Each row was made from one small tree. The marks that hang from a mark follow it in brackets, in alphabetical order. Every link used is in the known rows. Write each row's tree.
Known rows
B{T{J K}}: [ 1.75  1.75 -1.57  2.06 -0.99 -1.09  1.67 -1.76 -1.46  2.04  3.56  3.70
  0.85  4.08  3.20 -1.35 -1.40 -0.87 -1.03]
V{J{B K{G}}}: [ 1.33  3.90  0.10  0.06 -3.13 -1.23  0.24 -1.45 -2.80  2.72  3.39  1.44
  1.03  4.73 -0.08  3.69  1.13 -1.54 -0.52]
T{J}: [ 0.74  0.71 -1.42  2.17 -1.38 -1.30  0.47 -1.44 -2.39  2.97  3.32  2.53
  0.50  4.99  3.03  1.62  0.34  0.00 -2.38]
V{J}: [ 0.22  1.67 -0.31  2.05 -2.79 -1.27  2.00 -2.07 -1.84  2.97  3.20  2.33
  0.49  4.61  2.20  4.01  0.39  0.70 -0.53]
K{G{J{B{T}}} V}: [ 1.57  1.99  2.44 -1.35 -1.15  1.53  2.49 -0.53 -2.68  2.87  2.74 -1.49
  2.51  3.02 -0.86  1.67 -0.73 -4.95  1.58]
K{G V}: [ 1.35  2.99  1.78  0.63 -1.81  1.98  1.24 -1.14 -3.92  3.36  3.46  0.34
  0.10  4.12  0.62  2.16  0.17 -1.38  1.28]
W{B{T} J{K}}: [-0.80  3.14  0.61  1.20 -0.93  2.15  0.71 -1.25 -0.94  2.29  4.92  2.39
 -1.09  4.04  1.79  3.09 -1.14  2.00  0.87]
W{B{T} J{K{G}}}: [ 0.20  4.21  1.71  0.47 -0.59  4.14  0.22 -1.06 -1.07  2.02  5.45  2.04
 -1.01  4.20  1.26  2.44 -0.93  0.77  1.99]
Q{J{K}}: [ 0.04  1.58 -0.04 -1.03 -1.55 -1.79 -0.96 -1.63 -3.69  3.37  4.23  2.91
  0.59  4.84  1.41  3.18  0.81 -0.22  0.03]
J{B{T}}: [ 1.33  1.14 -0.44  1.33 -1.07 -4.27  2.18 -1.34 -2.48  2.74  2.73  1.19
  0.44  3.92  0.34  4.13 -1.66 -0.42 -1.07]
V{J{K}}: [-0.13  2.17 -0.38  0.63 -2.78 -1.20  0.99 -2.03 -2.38  2.74  3.24  2.73
  0.41  4.65  1.54  3.21  1.18  0.83 -0.43]
T{K{V{J{B}}}}: [ 1.14  4.95 -0.52  1.67 -4.27 -0.66  2.03 -1.61 -3.04  3.75  2.84  0.91
  1.40  3.36  0.93  2.14 -0.31 -1.89 -0.49]
Q{J K{V}}: [ 0.56  3.66  0.90 -1.25 -2.40  1.40 -0.46 -1.31 -3.66  4.50  3.72  2.43
  0.54  3.59  0.74  2.38  0.28 -1.93  0.54]
T{J{K}}: [ 0.40  1.28 -1.56  0.88 -1.43 -1.32 -0.46 -1.43 -2.84  2.66  3.38  2.99
  0.38  5.11  2.39  1.07  1.11  0.26 -2.13]
B{T}: [ 0.95  0.39  0.18  1.43 -0.48 -2.32  2.48 -1.72 -2.10  2.41  3.03  2.21
 -0.10  4.03  1.41  2.90 -1.42  0.52  0.19]
K{G{J}}: [ 0.77  2.34  1.39 -0.45 -2.11  0.73  0.99 -1.03 -2.46  2.37  3.97  0.15
  1.34  4.83  1.95  2.63  0.66 -2.03 -0.23]
G{J{B{T} K{V}}}: [ 0.21  1.79  1.26 -2.01 -1.38 -0.17  1.87 -0.80 -3.05  2.97  2.21 -0.79
  2.28  2.91 -0.93  1.92 -0.22 -3.61  0.61]
W{J{B{T} K{G}}}: [ 1.47  2.86  1.17 -0.40 -0.98 -0.06  0.46 -0.83 -2.02  1.42  4.53  1.27
  0.72  4.22 -0.25  2.45 -0.74 -1.48  1.82]
J{B}: [ 0.75  2.36 -1.00  1.78 -2.63 -4.56  0.98 -1.21 -3.44  3.31  3.03  0.82
  0.02  4.66  1.05  5.08 -0.43  0.10 -2.59]
Q{B{T}}: [ 2.19 -0.77 -0.03  0.43  0.53 -0.22  1.64 -2.00 -0.45  1.73  2.87  2.81
 -0.43  3.91  0.90  1.44 -2.27 -0.16 -0.83]
V{J{B K}}: [ 0.27  2.92 -1.00  0.68 -3.41 -3.17  0.64 -1.68 -2.78  3.07  2.87  1.83
  0.86  4.54  0.50  4.49  0.93 -0.23 -1.68]

Write each row's tree
[ 1.18  3.42  0.77 -0.49 -2.31 -0.25  2.86 -0.93 -2.63  2.87  2.67 -0.47
  2.49  2.63  0.54  0.62 -1.33 -4.02  0.33]
G{J{B{T{K{V}}}}}
[ 1.31  4.71  0.81 -0.27 -3.23  0.57  0.89 -1.23 -2.51  1.98  4.47  0.85
  1.29  4.64  2.83  0.54  0.18 -2.34 -0.49]
T{K{G{J}}}
[ 1.63  3.60 -1.05  1.88 -2.79 -3.06  2.83 -1.96 -1.37  2.58  3.03  2.45
  1.37  3.51  1.17  2.11 -1.71 -1.17 -0.54]
V{J{B{T{K}}}}
[ 1.77  3.12  0.00 -0.40 -1.75  1.42 -0.92 -0.66 -4.16  3.33  3.04  0.57
  1.17  4.26 -0.23  0.32  1.21 -3.32 -0.82]
T{J{B K{G V}}}
[ 2.68  1.53 -0.70  0.67 -0.57 -0.34  1.61 -2.23 -0.45  1.29  3.43  3.57
 -0.41  3.71  1.78 -0.58 -2.74 -0.38 -1.03]
Q{B{T{K}}}
[ 1.62  5.23  1.52 -0.40 -2.67  2.67  0.48 -1.13 -3.63  3.43  3.53  1.52
 -0.50  3.82  0.35  1.65  0.19 -1.75  0.32]
Q{K{G V}}
[ 0.03  5.22  0.13  2.76 -1.90  2.05  1.61 -1.42 -0.59  2.19  5.38  2.65
 -1.05  3.79  3.29  1.82 -2.41  1.67  0.47]
W{B{T{K}} J}
[ 2.32  4.87  1.71  0.57 -2.03  2.37  1.90 -0.73 -2.44  2.08  4.61  0.40
  1.14  3.17  0.23  0.17 -1.72 -3.18  2.92]
W{J{B{T{K{G V}}}}}
[ 0.97  3.48  1.78 -0.73 -1.83  2.05  0.16 -1.15 -4.45  3.18  3.44  0.76
 -0.05  4.18  0.01  1.53  0.90 -1.28  1.45]
J{K{G V}}
[ 1.74  5.22  1.23  1.12 -3.49  3.26  1.89 -1.84 -2.76  3.08  3.71  1.53
  1.00  3.73  1.55  0.17  0.25 -2.07  1.88]
T{K{G V{J}}}
[ 2.71  2.34  2.68 -3.36 -0.44  6.42  1.20 -1.19 -0.42  1.78  2.93  1.21
  1.14  2.70 -0.53 -1.67 -1.20 -5.13  0.97]
Q{B{T} K{G{J} V}}
[ 1.38  3.44  1.51 -2.15 -1.86  0.84 -1.42 -0.82 -4.88  4.13  3.79  0.49
  1.54  4.03 -1.25  2.73  1.00 -3.72  1.60]
Q{J{B K{G V}}}
[ 1.45  3.07  2.28 -0.98 -0.90  2.51  0.93 -0.61 -2.82  2.20  4.07  0.10
  0.93  3.36 -1.40  1.59 -0.50 -2.71  3.29]
W{J{B{T} K{G V}}}
[ 2.07  5.09  1.36 -1.92 -2.87  1.37 -1.10 -0.72 -4.09  4.49  3.87  1.15
  1.17  3.63 -0.90  2.67  0.30 -4.37  0.43]
Q{J{B} K{G V}}
[ 1.49  3.84  0.08 -0.27 -2.46 -2.55 -0.54 -1.01 -3.94  2.76  3.56  0.88
 -0.02  4.93 -0.16  3.47  0.52 -1.02 -1.23]
J{B K{G}}
[ 0.70  2.59  2.46 -1.03 -2.11  3.40  1.41 -0.83 -3.27  3.01  3.48 -0.98
  1.67  3.90  0.98  1.64  0.79 -3.32  1.27]
K{G{J} V}
[ 1.82  0.93  1.22 -0.70  0.47  3.50  0.84 -1.20 -2.74  2.44  3.14  2.00
  1.06  3.60  0.15 -1.81  0.25 -2.85  1.99]
B{T{J{K{G V}}}}
[ 1.14  3.39  1.86 -0.98 -2.60  1.42  1.20 -0.41 -3.56  3.32  3.02 -2.00
  2.18  3.79 -0.07  2.79  0.53 -4.38  0.05]
K{G{J{B}} V}
[ 2.77  2.98  0.70  0.85 -0.63  3.40  1.56 -1.35 -2.32  2.48  3.70  2.26
  1.33  3.37  1.69 -3.08 -1.05 -3.28  1.62]
B{T{J K{G V}}}
[ 0.57  4.93 -0.58  2.58 -1.76 -0.30  1.91 -1.70 -1.43  2.95  4.07  2.75
 -1.26  3.65  2.76  1.87 -2.51  1.52 -1.10]
W{B{T{K}}}
